Each row was made from one small tree. The marks that hang from a mark follow it in brackets, in alphabetical order. Every link used is in the known rows. Write each row's tree.
Known rows:
W(Z(G J T X)): [-0.15  0.07  0.26  0.19 -0.01  0.39  0.22  0.17  0.27 -0.13  0.16  0.40
 -0.31 -0.33  0.08  0.16  0.12 -0.08 -0.09 -0.40]
T(Z(G J W X)): [-0.11  0.11  0.17  0.04 -0.11  0.37 -0.01  0.19  0.23 -0.22  0.17  0.30
 -0.29 -0.40  0.09  0.00  0.16  0.03  0.10 -0.08]
F(R Z(G T X)): [-0.06  0.10  0.24  0.20  0.06  0.34  0.12  0.07  0.10 -0.20  0.14  0.39
 -0.08 -0.55  0.00  0.26  0.07 -0.04 -0.17 -0.13]
X(Z): [-0.01 -0.01  0.07  0.09  0.04 -0.01  0.14  0.03  0.09 -0.06  0.11  0.05
  0.00 -0.20  0.08  0.21  0.01  0.03  0.14  0.09]
F(R Z(G)): [-0.07  0.05  0.14  0.14  0.03  0.19  0.16 -0.02  0.07 -0.18  0.13  0.28
 -0.01 -0.39  0.06  0.26  0.01 -0.02  0.02  0.08]
J(Z(T)): [-0.05  0.05  0.20  0.15  0.05  0.27  0.24 -0.01  0.15 -0.05  0.06  0.19
 -0.13 -0.11 -0.01  0.21  0.04 -0.06 -0.01 -0.17]
J(Z): [-0.04  0.00  0.09  0.10  0.03  0.20  0.20 -0.07  0.12  0.01  0.05  0.14
 -0.09 -0.11 -0.01  0.17  0.03 -0.05  0.09 -0.09]
R(F(Z(J W X))): [-0.02  0.08  0.08  0.15 -0.02  0.22 -0.03  0.04  0.21  0.03  0.16  0.33
 -0.12 -0.39  0.01  0.08  0.17  0.09  0.01  0.01]
Z(J): [-0.10  0.01  0.09  0.13 -0.01  0.20  0.15 -0.02  0.14  0.03  0.13  0.24
 -0.10 -0.20  0.12  0.16  0.07 -0.03  0.15 -0.03]
T(Z(G J W)): [-0.13  0.10  0.18  0.04 -0.12  0.29  0.07  0.15  0.23 -0.26  0.18  0.24
 -0.26 -0.24  0.15  0.04  0.10  0.04  0.19  0.05]
F(R): [-0.06 -0.05  0.08  0.09  0.05  0.15  0.11 -0.03  0.01 -0.06  0.09  0.17
  0.07 -0.31  0.04  0.28  0.00 -0.07  0.09  0.03]
T(Z(G W X)): [-0.09  0.06  0.17  0.02 -0.05  0.28 -0.01  0.19  0.16 -0.19  0.15  0.17
 -0.19 -0.40  0.01  0.00  0.15  0.00  0.06 -0.06]
F(R Z(J)): [-0.03  0.05  0.11  0.14 -0.03  0.22  0.14 -0.12  0.11 -0.10  0.12  0.38
 -0.07 -0.33  0.12  0.31  0.03  0.00  0.07  0.07]
X(Z(J)): [-0.03  0.03  0.07  0.11 -0.01  0.08  0.14  0.02  0.15 -0.09  0.14  0.19
 -0.10 -0.21  0.16  0.21  0.02  0.06  0.17  0.08]
Z(J T X): [-0.09  0.07  0.19  0.20  0.02  0.36  0.11  0.07  0.18  0.02  0.13  0.36
 -0.17 -0.39  0.05  0.16  0.14 -0.05 -0.06 -0.26]
Z(J W X): [-0.14  0.10  0.08  0.09 -0.04  0.34  0.04  0.03  0.17  0.03  0.14  0.25
 -0.12 -0.40  0.02  0.04  0.19  0.02  0.05 -0.09]
X(Z(G W)): [-0.13  0.11  0.12  0.07  0.02  0.09  0.14  0.14  0.14 -0.22  0.16  0.05
 -0.05 -0.28  0.09  0.10  0.05  0.09  0.12  0.16]
Z(T X): [-0.06  0.02  0.19  0.17  0.07  0.27  0.10  0.09  0.11  0.04  0.10  0.21
 -0.06 -0.38 -0.04  0.16  0.13 -0.09 -0.10 -0.24]
X(Z(G T)): [-0.08  0.08  0.21  0.17  0.07  0.12  0.20  0.17  0.15 -0.23  0.15  0.14
 -0.09 -0.28  0.11  0.21  0.00  0.03  0.03  0.00]
G(Z(W)): [-0.09  0.02  0.10  0.11  0.02  0.13  0.08 -0.01  0.15 -0.08  0.10  0.18
 -0.03 -0.10  0.00  0.13  0.13  0.08  0.06  0.04]
R(F(Z(G W X))): [-0.06  0.08  0.10  0.16  0.04  0.20 -0.01  0.12  0.18 -0.05  0.17  0.24
 -0.07 -0.45 -0.03  0.03  0.15  0.07 -0.03  0.01]
T(Z(X)): [ 0.03 -0.06  0.13  0.03 -0.03  0.17 -0.02  0.09  0.10 -0.03  0.10  0.17
 -0.14 -0.32  0.00  0.11  0.11 -0.06  0.09 -0.13]
J(Z(G W X)): [-0.15  0.12  0.13  0.08  0.02  0.38  0.13  0.07  0.17 -0.10  0.09  0.20
 -0.15 -0.35 -0.07  0.02  0.13  0.00 -0.03 -0.16]
F(R Z(J W)): [-0.09  0.13  0.12  0.10 -0.07  0.27  0.11 -0.10  0.14 -0.15  0.14  0.34
 -0.07 -0.33  0.09  0.24  0.08  0.06  0.08  0.14]

Which tree is each row?
[-0.04  0.05  0.19  0.16  0.06  0.34  0.16  0.02  0.15  0.00  0.05  0.25
 -0.15 -0.27 -0.07  0.17  0.09 -0.08 -0.11 -0.30] => J(Z(T X))
[-0.10  0.09  0.23  0.18  0.07  0.40  0.19  0.11  0.17 -0.12  0.08  0.29
 -0.20 -0.34 -0.05  0.13  0.09 -0.07 -0.13 -0.30] => J(Z(G T X))
[-0.05  0.04  0.20  0.23  0.02  0.32  0.07  0.05  0.21 -0.08  0.11  0.46
 -0.19 -0.26  0.03  0.20  0.15  0.02 -0.10 -0.25] => G(Z(J T X))
[-0.11  0.12  0.20  0.19 -0.01  0.38  0.05  0.07  0.24 -0.13  0.12  0.42
 -0.19 -0.26  0.01  0.14  0.20  0.08 -0.10 -0.18] => G(Z(J T W X))
[-0.16  0.21  0.23  0.15 -0.02  0.26  0.18  0.18  0.25 -0.31  0.19  0.23
 -0.19 -0.28  0.17  0.15  0.06  0.11  0.06  0.07] => X(Z(G J T W))
[-0.16  0.17  0.23  0.14  0.04  0.45  0.17  0.13  0.21 -0.16  0.10  0.24
 -0.20 -0.35 -0.07  0.07  0.13 -0.01 -0.13 -0.23] => J(Z(G T W X))
[-0.05  0.06  0.14  0.01 -0.12  0.31 -0.04  0.10  0.20 -0.11  0.14  0.26
 -0.24 -0.33  0.06  0.04  0.17  0.03  0.12 -0.06] => T(Z(J W X))
[ 0.01 -0.02  0.13  0.05 -0.08  0.26 -0.02  0.08  0.16 -0.06  0.12  0.31
 -0.24 -0.32  0.08  0.11  0.12 -0.03  0.12 -0.14] => T(Z(J X))
[-0.11  0.13  0.20  0.12  0.02  0.32  0.21  0.01  0.19 -0.09  0.07  0.14
 -0.13 -0.11 -0.03  0.15  0.09  0.00 -0.01 -0.09] => J(Z(T W))
[-0.14  0.02  0.26  0.17  0.03  0.23  0.29  0.15  0.22 -0.15  0.15  0.21
 -0.19 -0.15  0.07  0.20  0.05 -0.09 -0.02 -0.26] => W(Z(G T))
[-0.22  0.20  0.24  0.18 -0.01  0.48  0.11  0.19  0.24 -0.16  0.19  0.35
 -0.22 -0.48  0.05  0.05  0.18  0.01 -0.09 -0.18] => Z(G J T W X)
[ 0.06 -0.03  0.07  0.17  0.06  0.10 -0.02  0.03  0.13  0.10  0.12  0.25
 -0.03 -0.38 -0.04  0.13  0.12  0.01 -0.02 -0.05] => R(F(Z(X)))
[-0.02  0.06  0.20  0.24  0.07  0.15  0.11  0.12  0.19 -0.10  0.17  0.28
 -0.08 -0.30  0.04  0.17  0.06  0.01 -0.04 -0.01] => R(F(Z(G T)))
[-0.15  0.17  0.15  0.12 -0.06  0.33  0.14 -0.01  0.17 -0.26  0.17  0.38
 -0.11 -0.41  0.13  0.20  0.07  0.06  0.05  0.14] => F(R Z(G J W))
[-0.04  0.09  0.18  0.17  0.01  0.16  0.18  0.07  0.18 -0.15  0.14  0.24
 -0.15 -0.21  0.16  0.25  0.03  0.05  0.08  0.00] => X(Z(J T))
[-0.12  0.02  0.26  0.18  0.04  0.30  0.22  0.18  0.21 -0.11  0.14  0.27
 -0.22 -0.32  0.00  0.15  0.11 -0.10 -0.12 -0.38] => W(Z(G T X))
[-0.06 -0.02  0.22  0.15  0.03  0.24  0.19  0.10  0.18  0.00  0.11  0.23
 -0.17 -0.24 -0.03  0.19  0.12 -0.10 -0.10 -0.38] => W(Z(T X))
[-0.08  0.08  0.09  0.06  0.01  0.32  0.10 -0.01  0.14  0.01  0.06  0.15
 -0.11 -0.28 -0.10  0.07  0.14 -0.01 -0.01 -0.15] => J(Z(W X))
[-0.13  0.12  0.21  0.19 -0.02  0.30  0.12  0.04  0.25 -0.18  0.13  0.36
 -0.17 -0.11  0.08  0.19  0.14  0.10  0.00 -0.05] => G(Z(J T W))
[-0.02  0.09  0.17  0.19  0.03  0.15  0.07  0.06  0.20 -0.04  0.15  0.20
 -0.04 -0.24  0.00  0.15  0.11  0.07 -0.02  0.07] => R(F(Z(T W)))
